Every row comes from one small tree of marks. The marks that hang from a mark follow it in brackets, in the order of their numbers. Every link used is in the known rows. Which tree was each row made from?
Known rows:
q_810(q_459 q_595): [-3.53  3.76  2.91  2.08 -1.35  0.53  2.41  1.35  0.86  0.64  2.58  0.63
 -0.54 -1.59 -2.86  3.64 -4.83 -0.38]
q_810(q_459(q_71) q_595(q_800) q_797): [-4.10  4.15  4.26  4.51 -1.09  0.49  0.18  1.37 -2.87 -1.75  1.72 -5.79
 -0.51  0.01 -4.70  3.95 -2.84 -1.41]
q_797(q_810): [-0.46  0.81  2.50  0.11 -2.08 -1.93  1.18 -0.69  2.41  0.93  1.00  4.95
  0.69  0.41  0.32  0.50 -1.76  0.57]
q_595(q_71 q_810(q_797)): [ 1.64  0.26  0.22  1.08 -0.12 -1.55 -1.41 -3.02 -1.35  0.32  1.35 -1.30
 -0.97  0.93  1.02 -0.96 -0.10  0.98]
q_595(q_800): [ 0.11 -2.16  0.29  1.68 -0.43 -0.86  0.77 -1.26  0.36  0.77  0.85  1.22
  1.16  1.62  0.08 -2.75 -1.91  0.06]
q_71(q_459): [-3.29 -0.21  0.17  1.63 -0.71 -1.87  0.39  0.23  1.05  1.80  1.01  1.96
 -1.48 -2.04  0.55 -1.48 -3.20  1.20]
q_810(q_595): [-3.22  2.00  2.60  2.06 -1.02 -1.21  1.99  0.94  1.62  0.91  1.44  2.01
 -0.48 -0.71 -1.75  2.07 -4.67  0.62]
q_459(q_71): [-0.97  1.15  2.11  4.33 -1.00 -2.38  0.84  1.08  0.47 -0.32  0.59  1.87
  0.02 -0.55 -2.57  0.75 -3.22  0.74]
q_810(q_797): [-1.94  2.86  1.35  4.09 -0.86 -1.65  1.23 -0.31  0.45  2.26  1.10 -0.67
  0.92 -0.36 -0.61  1.11 -2.65  0.51]
q_71(q_327 q_459): [-5.33 -2.62 -1.63  0.27 -0.02 -0.64  0.11  0.52  0.84  1.56 -0.12  2.64
 -1.05 -1.65  1.78 -2.55 -2.56  0.97]
q_810(q_459 q_595(q_800(q_866)) q_797): [-4.42  0.41  3.37  2.29  0.72  0.29  2.51  0.69 -3.15  0.23  2.88 -4.65
  1.93  0.04 -1.83  5.12 -3.16 -2.52]
q_595(q_71 q_800 q_810(q_797)): [ 2.42 -2.19 -0.13  0.19  0.38 -0.85 -2.18 -4.14 -2.60 -0.77  1.18 -3.39
 -0.51  2.56  1.66 -3.09  1.10  0.33]
q_797(q_810(q_459(q_71) q_595(q_800))): [-2.76  1.78  5.49  0.73 -2.23 -0.15  0.20  0.64 -0.87 -2.68  1.96 -0.42
 -0.54  0.51 -3.54  4.00 -1.90 -1.30]
q_595(q_800(q_797(q_810(q_459)))): [ 0.08  0.46  1.99  0.59  0.03  0.40  1.00 -1.11  0.49 -0.33  2.94  0.10
  3.00  0.84 -1.22 -1.07 -0.45 -1.63]
q_595(q_71(q_327 q_459) q_800(q_797)): [-3.26 -5.27 -2.97 -1.99  2.67 -0.50 -2.64 -1.95 -1.66 -0.70  0.56 -1.50
  1.22  0.61  1.10 -5.65  0.54  0.27]
q_595(q_71 q_800 q_810): [ 3.58 -4.88 -0.44 -1.52  0.35 -0.79 -1.66 -3.73 -1.41 -1.39  1.35  0.48
 -0.96  2.64  1.77 -4.17  0.71  0.61]
q_595(q_800(q_866) q_810(q_459 q_797)): [ 0.79 -3.25  0.95  2.62  1.10  0.17  1.74 -0.88 -3.09  0.03  3.05 -3.87
  1.45  0.87  1.36  0.47 -0.70 -2.39]
q_797(q_810(q_459(q_71) q_595)): [-3.14  4.46  5.52  1.59 -2.61 -0.77  1.02  1.93  0.65 -1.93  2.11  1.43
 -0.88 -1.29 -3.85  5.71 -3.15 -0.48]
q_800(q_797(q_810(q_595)) q_866): [-3.07 -0.12  3.18  1.21  1.41 -2.69  3.23  1.99  1.53 -0.23  2.87  2.17
  3.65 -0.41 -1.13  4.55 -2.94 -0.42]
q_797(q_810(q_595(q_71))): [-1.83  1.72  3.60 -2.98 -1.38 -1.78 -0.42 -1.52  0.82 -0.57  1.58  3.27
 -0.43  0.68 -1.09  3.57 -1.42  1.13]
q_810(q_459 q_595(q_800)): [-2.65  0.81  2.75  0.83 -0.67  1.21  1.75  0.05 -0.61 -0.24  2.41 -1.02
 -0.25  0.26 -2.29  1.60 -3.46 -1.17]
q_797(q_810(q_459)): [-0.81  2.26  2.94 -0.05 -2.56 -0.13  1.95 -0.40  1.51  0.84  2.19  3.49
  0.33 -0.79 -0.79  1.72 -2.06 -0.72]

Which tree is each row?
[ 1.49  2.01  0.92  0.96 -0.28  0.20 -0.81 -2.64 -2.25  0.04  2.55 -2.83
 -1.03 -0.40 -0.22  0.55 -0.13 -0.37]  q_595(q_71 q_810(q_459 q_797))
[-4.60  5.99  3.49  3.56 -1.38  0.52  1.94  1.25 -0.36  1.27  2.60 -2.88
 -0.34 -1.72 -3.02  5.13 -4.32 -0.86]  q_810(q_459 q_595 q_797)
[-0.52 -1.72  1.74  1.36  1.43 -3.07  2.90  0.60  1.49  0.34  2.32  3.14
  4.90 -0.08  0.09  1.54 -1.36 -0.65]  q_800(q_797(q_810) q_866)
[-2.70 -2.91 -2.16 -1.22  0.65 -0.66 -3.10 -2.26 -2.05  0.41  0.04 -1.68
 -2.73 -0.38  3.03 -2.66  0.62  1.36]  q_595(q_71(q_327 q_459) q_810(q_797))
[-3.28  3.89  2.23  0.89 -0.31 -1.35 -0.51 -1.30 -1.21  0.58  1.56 -2.22
 -0.10  0.02 -2.27  3.84 -2.63  0.91]  q_810(q_595(q_71) q_797)
[ 1.94 -4.82 -0.10  2.36  2.98 -0.31  2.64 -0.04 -1.77 -1.07  4.00 -1.88
  3.08  0.35  0.50 -2.15 -0.76 -2.56]  q_595(q_800(q_797 q_866) q_810(q_459))
[-1.01  0.12  2.31  1.30  1.15 -1.52  3.38  0.95  0.78  0.10  3.56  2.11
  4.57 -1.20 -0.86  2.85 -1.68 -1.99]  q_800(q_797(q_810(q_459)) q_866)
[-2.34  5.10  3.10  5.83 -1.58 -0.74  0.88  1.12 -1.83  0.02  1.62 -2.86
  0.33 -1.41 -3.83  3.18 -2.80 -0.90]  q_810(q_459(q_71) q_797)
[-1.43 -1.27  1.82 -1.64  0.18 -0.91 -0.93 -2.33 -1.36 -0.93  1.39 -0.35
 -0.29  1.93 -1.36  0.62 -1.82  0.47]  q_810(q_595(q_71 q_800))
[-2.60 -3.48  3.73 -1.51 -0.05 -1.78  2.02 -0.16 -0.48 -0.62  1.71  2.37
  2.07  1.63  0.42  3.61 -1.78 -0.86]  q_797(q_810(q_595(q_800(q_866))))
[-0.20 -2.79 -0.74 -0.64  0.50 -0.99 -3.57 -3.71 -3.39 -0.43  1.23 -4.62
 -2.57  0.77  2.41 -3.97  1.13  1.03]  q_595(q_71(q_459) q_800 q_810(q_797))
[-2.45  1.17  2.19  0.00  0.03 -0.63 -1.36 -2.48 -2.73 -0.13  1.06 -3.98
  0.17  1.64 -1.62  2.24 -1.15  0.45]  q_810(q_595(q_71 q_800) q_797)
[-0.96  2.63  4.15  2.05 -2.66 -1.20  0.85  0.80  0.40 -1.13  1.59  2.55
  0.14 -0.91 -2.72  2.90 -1.77 -0.72]  q_797(q_810(q_459(q_71)))
[-4.47  0.92  2.94 -3.85 -1.22 -1.91 -1.86 -1.29  0.18 -0.42  1.40  2.09
 -2.36 -1.09 -0.12  2.48 -1.61  1.71]  q_797(q_810(q_595(q_71(q_459))))
[ 1.08 -4.79  1.25 -1.98  2.58 -2.78 -0.03 -2.78 -1.82 -1.51  2.23  1.08
  5.09  2.43  0.54 -0.38  1.30 -0.90]  q_595(q_71 q_800(q_797(q_810) q_866))
[-2.87  4.62  4.02  0.76 -0.47 -0.16  2.30  1.54  2.23 -0.36  3.34  0.80
  1.46 -1.53 -2.99  3.75 -2.80 -1.01]  q_800(q_797(q_810(q_459 q_595)))
[ 2.47 -1.15  1.12  4.43  1.27  0.04  0.17  0.54 -1.43 -2.81  2.99 -3.40
  0.69  0.31 -2.05 -3.12 -0.62 -1.54]  q_595(q_800(q_797) q_810(q_459(q_71)))
[-2.25  0.25  1.50  2.69  1.54 -0.65  1.34  0.39  0.76 -0.28  2.29 -1.70
  2.01  0.65 -2.27 -1.00 -2.97 -0.23]  q_810(q_595(q_800(q_797)))
[-3.64  3.50  3.31  2.64 -0.95  1.64  1.17 -0.04 -1.89  0.41  2.32 -4.80
  0.15  0.12 -2.54  3.19 -3.05 -1.41]  q_810(q_459 q_595(q_800) q_797)
[ 3.69 -2.47 -0.36  0.10  1.92  0.45 -0.91 -3.04 -1.54 -2.02  3.38 -2.64
  0.86  1.21 -0.51 -3.94  0.81 -1.16]  q_595(q_71 q_800(q_797) q_810(q_459))
[-2.93  2.77  2.93 -0.03 -0.33  0.96 -0.78 -2.17 -3.37 -0.56  2.42 -5.21
 -0.14  1.03 -2.76  3.36 -1.47 -1.04]  q_810(q_459 q_595(q_71 q_800) q_797)
[-4.55 -4.77  0.97 -2.51  1.94 -1.90 -0.98 -1.15 -3.54 -0.97  1.79 -1.42
 -0.23  0.05  0.44  1.51 -2.00  0.15]  q_810(q_595(q_71(q_459) q_800(q_866)))
[ 3.81 -4.08 -0.99 -0.26  2.50 -1.41 -1.54 -3.19 -1.00 -1.73  2.30 -1.50
  1.20  2.08  0.79 -5.32  0.97  0.20]  q_595(q_71 q_800(q_797) q_810)
[-1.26 -0.46  1.25  0.07  2.11 -1.02 -0.64 -1.61 -0.94 -1.42  2.00 -2.09
  1.85  1.43 -2.42 -0.57 -1.65  0.41]  q_810(q_595(q_71 q_800(q_797)))
[-0.53 -4.21 -0.69 -3.47  1.39 -0.54 -1.91 -2.99 -0.37 -1.41  0.45  1.77
  3.16  2.97  0.94 -3.26  2.27 -0.09]  q_595(q_71(q_327) q_800(q_797(q_810)))
[-1.05 -5.19 -1.50 -2.49  0.81  0.06 -1.66 -2.93 -1.47 -0.44 -0.32  1.47
  1.06  2.85  1.04 -3.34  0.50  0.26]  q_595(q_71(q_327) q_800)
[-2.48  2.88  2.85 -0.88 -0.47  0.25  0.42 -0.81 -0.81 -0.37  2.67  0.38
 -0.85 -0.97 -2.95  3.74 -3.21 -0.07]  q_810(q_459 q_595(q_71))
[-0.67  3.57  3.82  3.33 -0.79 -1.34  1.22  1.52  0.77 -1.58  2.54  0.83
  2.19 -1.31 -3.68  1.64 -1.25 -0.89]  q_800(q_797(q_810(q_459(q_71))))
[-3.12 -1.38  3.87  3.00  0.61 -0.62  2.03  2.17 -3.27 -2.38  2.48 -1.87
  1.19 -0.08 -3.58  4.65 -3.52 -2.05]  q_810(q_459(q_71) q_595(q_800(q_866)))
[-0.84 -7.74 -2.91 -3.70  1.25  0.20 -3.42 -3.09 -2.40 -1.22 -0.09 -0.09
 -2.54  1.26  3.86 -6.32  1.31  0.89]  q_595(q_71(q_327 q_459) q_800 q_810)
